In the rows, 128 means zero.
Known rows, with every step that occurs:
velumev, bamubig, ragos, zope: [167 145 134 104 122  95 115 218 121 114 183 114  97 107 144 146 125  74
 112 129 149 116  85 127  82 155 179 135 102 131 151 148 164 119  75 103
 113]
ruku, ragos, bamubig: [104 138 141  97 130 124 113 141 142 117 125 114  94 151 150 143 135 168
 104 130 143 114 120 125  80 124 149 137  73 155 173  99 155 119 104 100
  85]
zikam, lokuvi, vasa, ragos: [150 151 123 105 125 111 111 110 127 112 203 145  84 125 161 149 153 113
 111 126 159 119  86 130 103 187 207 130  98 111 145 116 140 115  86 133
  77]
fusib, zikam, ragos: [125 126 150 100 135 133 120 146 114  93 149 150 102 142 147 153 140 105
 110 124 160 101 169 103 103 149 130 135 103 149 145 108 158 135  95  87
 104]
velumev, bamubig: [154 136 133 111 121 121 114 183 126 113 138 114 103 124 136 143 133  78
 112 127 146 117 101 123  82 146 158 139  81 145 147 150 158 121  85 120
 115]
vasa, lokuvi: [111 107 131 102 117 134 121 197 135 111 137 126 104 142 135 154 121 115
 109 119 134 112 130 132  89 137 166 144  96 126 138 136 138 122  87 124
 109]
fusib, zikam: [122 127 165 102 128 121 124 153 132  92 158 152 108 139 147 155 143 106
 108 115 158 114 121 111  91 150 140 134  98 149 140 112 155 125  92 109
  96]
vasa, lokuvi, velumev: [122  99 132 100 113 122 116 197 132 103 160 122 101 129 130 174  96 113
 116 119 139 105 132 132  87 114 190 141  97 119 137 142 133 111  91 122
 109]
zikam, fusib: [124 123 154  96 134 130 120 163 140 108 145 149 105 124 165 148 145 127
 111 119 151 106 143 102  67 151 149 124 100 145 155 125 161 129  93 108
 106]
bamubig, ragos, vasa, lokuvi: [109 109 137  95 108 100 124 230 135 105 116 110 111 145 142 156 119  86
 109 121 146 110 112 137 100 148 155 145  63 115 155 135 143 120  76 108
  97]
peli, gome: [125 129 129 109 126  98 122 159 134 114 148 132  88 138 136 143 122 151
 113 109 145 101 120 131  88 152 161 125  92 137 180 134 177 129  94  98
 103]
vasa, lokuvi, zikam: [110 101 137 109 117 130 132 183 131 151 137 116  99 126 137 131 111 141
 112 116 135 116 127 125  85 134 159 134  99 127 130 108 136 138  84 136
 105]
vasa, lokuvi, zikam, ragos: [114  99 126 105 123 143 130 174 115 152 124 114  94 130 138 131 108 145
 112 124 135 103 173 122  97 137 153 136 102 124 133 105 139 143  86 115
 113]
lokuvi, velumev, bamubig, ragos, zope: [180 135 131 105 115  84 110 219 122 104 208 111  98  90 138 163 100  67
 117 127 150 110  86 127  80 135 204 131 102 122 152 156 160 111  78  99
 115]
vasa, ragos: [125 140 131 103 134 119 124 103 132 114 157 129  90 136 146 151 136 108
 110 128 146 114 121 129  86 171 152 125  96 124 154 135 160 121  94 106
  90]
velumev, lokuvi, vasa: [142 125 131 119 117 137 118 135 125 117 160 125  94 111 127 151 131 134
 109 119 147 108 131 128  96 148 185 136  77 121 154 102 139 119  80 141
 110]
fusib, zikam, ragos, vasa, lokuvi: [100  97 153  95 122 126 121 190 122  87 100 139 107 154 139 160 128 118
 114 126 161 100 179 115 118 132 123 151  76 143 145 111 139 128  83  87
 115]
ragos, vasa, lokuvi, peli: [ 95  95 129 103 114  82 121 190 137 105  97 116 102 140 138 154 100 156
 121 119 146 102 121 134 106 100 154 156  63 127 166 124 147 120  81 112
 107]
fusib, zikam, lokuvi: [120 131 156  96 128 102 113 157 130  96 186 168 110 133 162 154 159 115
 110 115 164 126  87 108  99 151 167 135 104 148 144 108 149 129  91 114
  86]
kugil, ragos, vasa: [109 134 139  87 129  96 117 127 142 115 138 116 105 144 147 159 122 150
 112 127 147 114  96 128 100 141 145 147  53 143 172 124 168 123  91 113
  88]
fusib, zikam, ragos, vasa: [113 120 154  94 130 111 118 148 119  91 116 143 111 151 148 156 142 111
 114 127 168 104 166 108 119 141 114 138  68 161 160 109 157 131  90  82
 105]
bamubig, ragos, tobufo: [128 134 139  95 127  74 120 186 124 125 144 121 101 152 143 159 126  97
  99 124 144 108 102 132  98 165 180 133  77 125 147 128 170 124  97 107
 101]
fusib, zikam, lokuvi, peli: [115 121 153 101 122  70 119 148 131  95 180 167 100 124 165 152 136 157
 120 110 170 118  78 110 100 125 174 141 103 137 159  94 158 128  90 109
  87]
ragos, vasa, lokuvi, velumev: [111  97 130  96 113 104 114 202 138 100 130 113 111 138 131 173  96 119
 119 118 145 107 131 132 101 106 173 146  68 127 150 143 132 109  88 114
 105]
ruku, ragos: [115 135 141 102 136 102 115 132 142 110 159 128 101 135 144 156 122 148
 108 125 136 116 122 122  83 128 157 135  91 151 166 110 159 122  97 106
  90]
kugil, ragos: [120 137 139  96 135 117 121 124 138 120 168 124  96 135 148 156 119 142
 106 127 139 113  96 127  82 145 165 141  85 132 156 124 166 124  95 120
  88]
velumev, lokuvi, zikam: [116 110 132 113 120 125 134 122 130 160 140 114  97 102 133 129 116 169
 113 115 142 119 124 121  82 129 151 122  83 126 154  90 154 138  81 130
 115]
fusib, zikam, ragos, zope: [126 132 151  94 143 112 114 150 116  95 184 156  96 126 149 160 136 135
 118 125 164  99 168 105 103 141 142 136 129 152 146 103 159 132  91  81
 115]
ragos, vasa, lokuvi: [ 95 105 133  97 117 115 118 202 140 106 105 118 112 151 136 158 121 121
 113 123 141 113 128 133 101 128 148 149  67 136 152 141 138 121  84 116
 106]
velumev, bamubig, ragos: [165 138 134 112 117 111 121 211 122 110 147 111 105 123 140 140 131  44
 106 125 145 117  86 128  80 166 168 135  76 124 152 152 161 122  78 110
 104]
bamubig, ragos: [134 136 136  99 124 106 125 186 127 112 162 123 105 136 147 149 132  78
 105 120 142 119 100 128  83 170 168 127  87 122 155 136 162 124  86 113
  92]
peli, lokuvi, zikam: [124 124 133 115 137  83 137 145 133 165 171 117 105 107 132 122 105 175
 111 102 136 100 121 124  85 147 164 120  98 137 159 108 166 136  90 127
  97]

Rows:
[150 139 131 120 131  97 119 156 130 119 189 128  99 122 126 142 121 140
 109 105 145  91 125 133  97 166 198 129  97 134 161 120 151 120  95 139
  95] => peli, lokuvi, vasa
[138 123 130 105 130  71 119 159 136 116 195 124 106 112 127 161  91 143
 116 105 143  91 125 131  88 130 192 123  98 133 168 145 161 115  96 113
 101] => peli, lokuvi, velumev
[109 133 145  95 140  73 112 133 140 124 141 123  95 149 147 167 118 170
 108 129 136 106 120 127  93 124 168 138  80 156 159 104 167 120 104 101
 100] => ruku, ragos, tobufo
[143  97 129 104 100 107 107 227 131  99 115  98 107 123 124 167 100  84
 118 130 147 107 115 133  97 102 172 151  56 133 148 162 129 107  81 114
 122] => ragos, vasa, lokuvi, velumev, bamubig
[102  92 157  97 120 126 129 193 142 144  95 125 110 122 162 133 120 163
 116 117 153 106 150 106  77 127 139 133  75 140 144 101 138 142  76 120
 112] => ragos, vasa, lokuvi, zikam, fusib
[146 132 133 117 122 140 122  82 126 117 162 125  81 107 129 149 131 132
 108 130 155 106 131 138  94 170 180 131  83 103 154 102 145 112  82 131
 103] => velumev, lokuvi, vasa, ragos
[178 134 124 104 102  81 110 214 122 106 202 122 106 105 157 156 121  52
 114 123 156 120  54 127  84 146 221 132  85 114 149 155 150 112  78 114
  97] => zikam, lokuvi, velumev, bamubig, ragos
[122  99 134  94 101  90 115 228 131  97 139 108 113 137 139 173  95  80
 112 123 149 105 116 138  98 127 183 143  61 109 153 146 137 112  80 107
  97] => bamubig, ragos, vasa, lokuvi, velumev
[168 124 131 110 113 113 112 179 127 106 165 111 102 111 130 162 113  75
 112 125 147 109 104 125  83 122 184 131  82 138 148 159 152 111  86 114
 116] => lokuvi, velumev, bamubig
[121 133 137  94 120  88 120 191 131 109 131 114 114 146 148 148 131  79
 108 121 151 119 103 130  97 163 147 131  51 128 169 137 163 124  82 105
  88] => bamubig, ragos, vasa
[165 105 132 109  96 114 118 252 123 101 156 101 103 111 131 163  93  45
 111 128 144 105  98 134  81 134 203 144  82 101 132 161 138 110  73 112
 116] => vasa, lokuvi, velumev, bamubig, ragos
[152 155 152 101 133  97 110 113 127  94 241 175  82 107 167 156 155 136
 117 126 179 114  92 113 108 181 205 129 130 125 137  89 140 116  88 115
  82] => fusib, zikam, lokuvi, vasa, ragos, zope
[146 142 156 107 122 113 110 157 126  92 206 168 103 131 162 151 159 108
 111 113 171 120  90 111 109 170 200 137  99 139 136  90 132 123  88 138
  82] => fusib, zikam, lokuvi, vasa
[101  93 118 100 118  92 120 184 120 107  87 116  95 144 140 157  96 158
 123 124 149  92 167 131 118 101 143 156  69 124 168 122 153 125  85  93
 120] => zikam, ragos, vasa, lokuvi, peli
[116 128 124  94 138  97 115 153 114 132 124 124  92 159 140 164 122 134
 106 129 142  95 163 125 115 145 157 135  88 144 149 125 166 129 103  95
 121] => zikam, ragos, tobufo
[136 101 131 113  98  75 122 246 126 102  94  98 101 124 136 146  98  89
 119 125 154 104  87 136  95 120 166 157  49 112 164 141 152 115  68 106
 116] => velumev, bamubig, ragos, vasa, lokuvi, peli
[105 101 132  98 107  71 124 219 131 107 108 110 103 136 144 153  96 124
 119 118 150 104 102 136 102 125 164 152  62 107 170 123 152 121  75 103
  99] => bamubig, ragos, vasa, lokuvi, peli
[ 99  92 165 100 125 110 125 167 149 142  98 127 107 116 168 135 109 199
 117 122 149 102 155 108  70 108 142 136  70 148 157  75 138 137  79 104
 105] => ruku, ragos, vasa, lokuvi, zikam, fusib
[129 134 130 113 117 157 122  93 125 121 127 110  72 124 136 140 143 152
 106 134 162 104 129 136  94 167 174 133  67 108 162  93 138 113  91 123
  99] => velumev, lokuvi, vasa, ragos, bamubig
[117  93 160  94 114 114 134 220 136 142 104 120 111 116 165 128 118 127
 110 116 156 105 135 112  74 149 151 131  69 119 147 102 145 139  69 113
 104] => bamubig, ragos, vasa, lokuvi, zikam, fusib
[118 118 121 107 139  76 130 141 121 164 128 110 105 122 135 122 103 182
 115 110 146  91 167 124 111 140 138 123  73 145 180 108 167 143  85 101
 107] => peli, lokuvi, zikam, ragos, vasa
[101  97 135 104 114 112 129 185 136 153 105 108 111 136 138 135 112 147
 113 119 141 118 126 127  97 125 145 141  65 137 144 110 137 135  81 128
 105] => ragos, vasa, lokuvi, zikam
[121  99 155 112 126 137 134 126 135 156 131 132 100  86 156 126 128 185
 113 117 154 106 150  98  61 132 146 118  91 132 154  82 155 143  77 121
 121] => velumev, lokuvi, zikam, fusib
[107  97 139  97 117  87 107 176 148  96 134 111 105 133 139 176  86 152
 117 128 142 106 134 133  95  89 173 146  63 137 165 121 137 108  86 101
  98] => ruku, ragos, vasa, lokuvi, velumev
[167 130 126  98 101  61 103 219 122 105 170 112 113 114 157 158 120  58
 113 126 165 121  54 130 100 138 203 137  54 125 166 156 150 111  73 107
  94] => zikam, lokuvi, velumev, bamubig, ragos, vasa
[168 126 132 102 103  81 113 214 124  98 143  99 113 118 139 161 107  46
 114 128 156 112  87 131  94 135 177 135  45 126 164 160 157 108  77 102
 105] => lokuvi, velumev, bamubig, ragos, vasa
[107 103 125 104 118 118 129 116 115 160 100 106 103 111 133 128 114 176
 115 128 150 107 172 121 109 123 123 129  56 137 173  90 156 142  78 105
 123] => velumev, lokuvi, zikam, ragos, vasa
[132 126 121 108 148  76 127 142 117 169 192 121  90  94 136 123  92 205
 118 112 145  85 169 119 100 140 165 119 131 140 165 101 171 144  87 102
 115] => peli, lokuvi, zikam, ragos, zope
[143 104 137 112  99 105 131 241 124 146  99  90 109 121 137 120 108  81
 112 125 148 115  94 130  91 142 159 141  49 121 140 127 140 129  64 122
 113] => velumev, bamubig, ragos, vasa, lokuvi, zikam
[ 99 102 144  96 114 111 130 155 140 155 117 103 104 132 148 142  98 180
 115 125 140 112 107 126  96 125 153 148  59 128 146  95 146 133  80 129
  93] => kugil, ragos, vasa, lokuvi, zikam
[116 119 125  99 127 106 127 138 116 156 112 109 105 134 147 131 122 144
 115 122 150 108 163 117 109 136 125 125  60 150 163 108 157 143  88 106
 105] => lokuvi, zikam, ragos, vasa
[118 105 123  99 130 124 126 181 117 153 159 118  88 114 141 136 101 174
 120 126 139 102 173 120  99 124 163 134 128 129 131 103 140 141  82 108
 121] => vasa, lokuvi, zikam, ragos, zope
[135 153 121  99 118 132 112 119 130 117 167 129  76 141 166 137 164 133
 106 130 168 118  85 132 103 185 201 134  83 118 153 106 133 113  97 131
  70] => zikam, lokuvi, vasa, ragos, bamubig
[150 145 155 108 122 114 116 105 124  92 208 170  88 126 165 151 163 107
 111 124 176 117  89 114 107 190 193 129 104 122 137  95 139 119  88 126
  74] => fusib, zikam, lokuvi, vasa, ragos
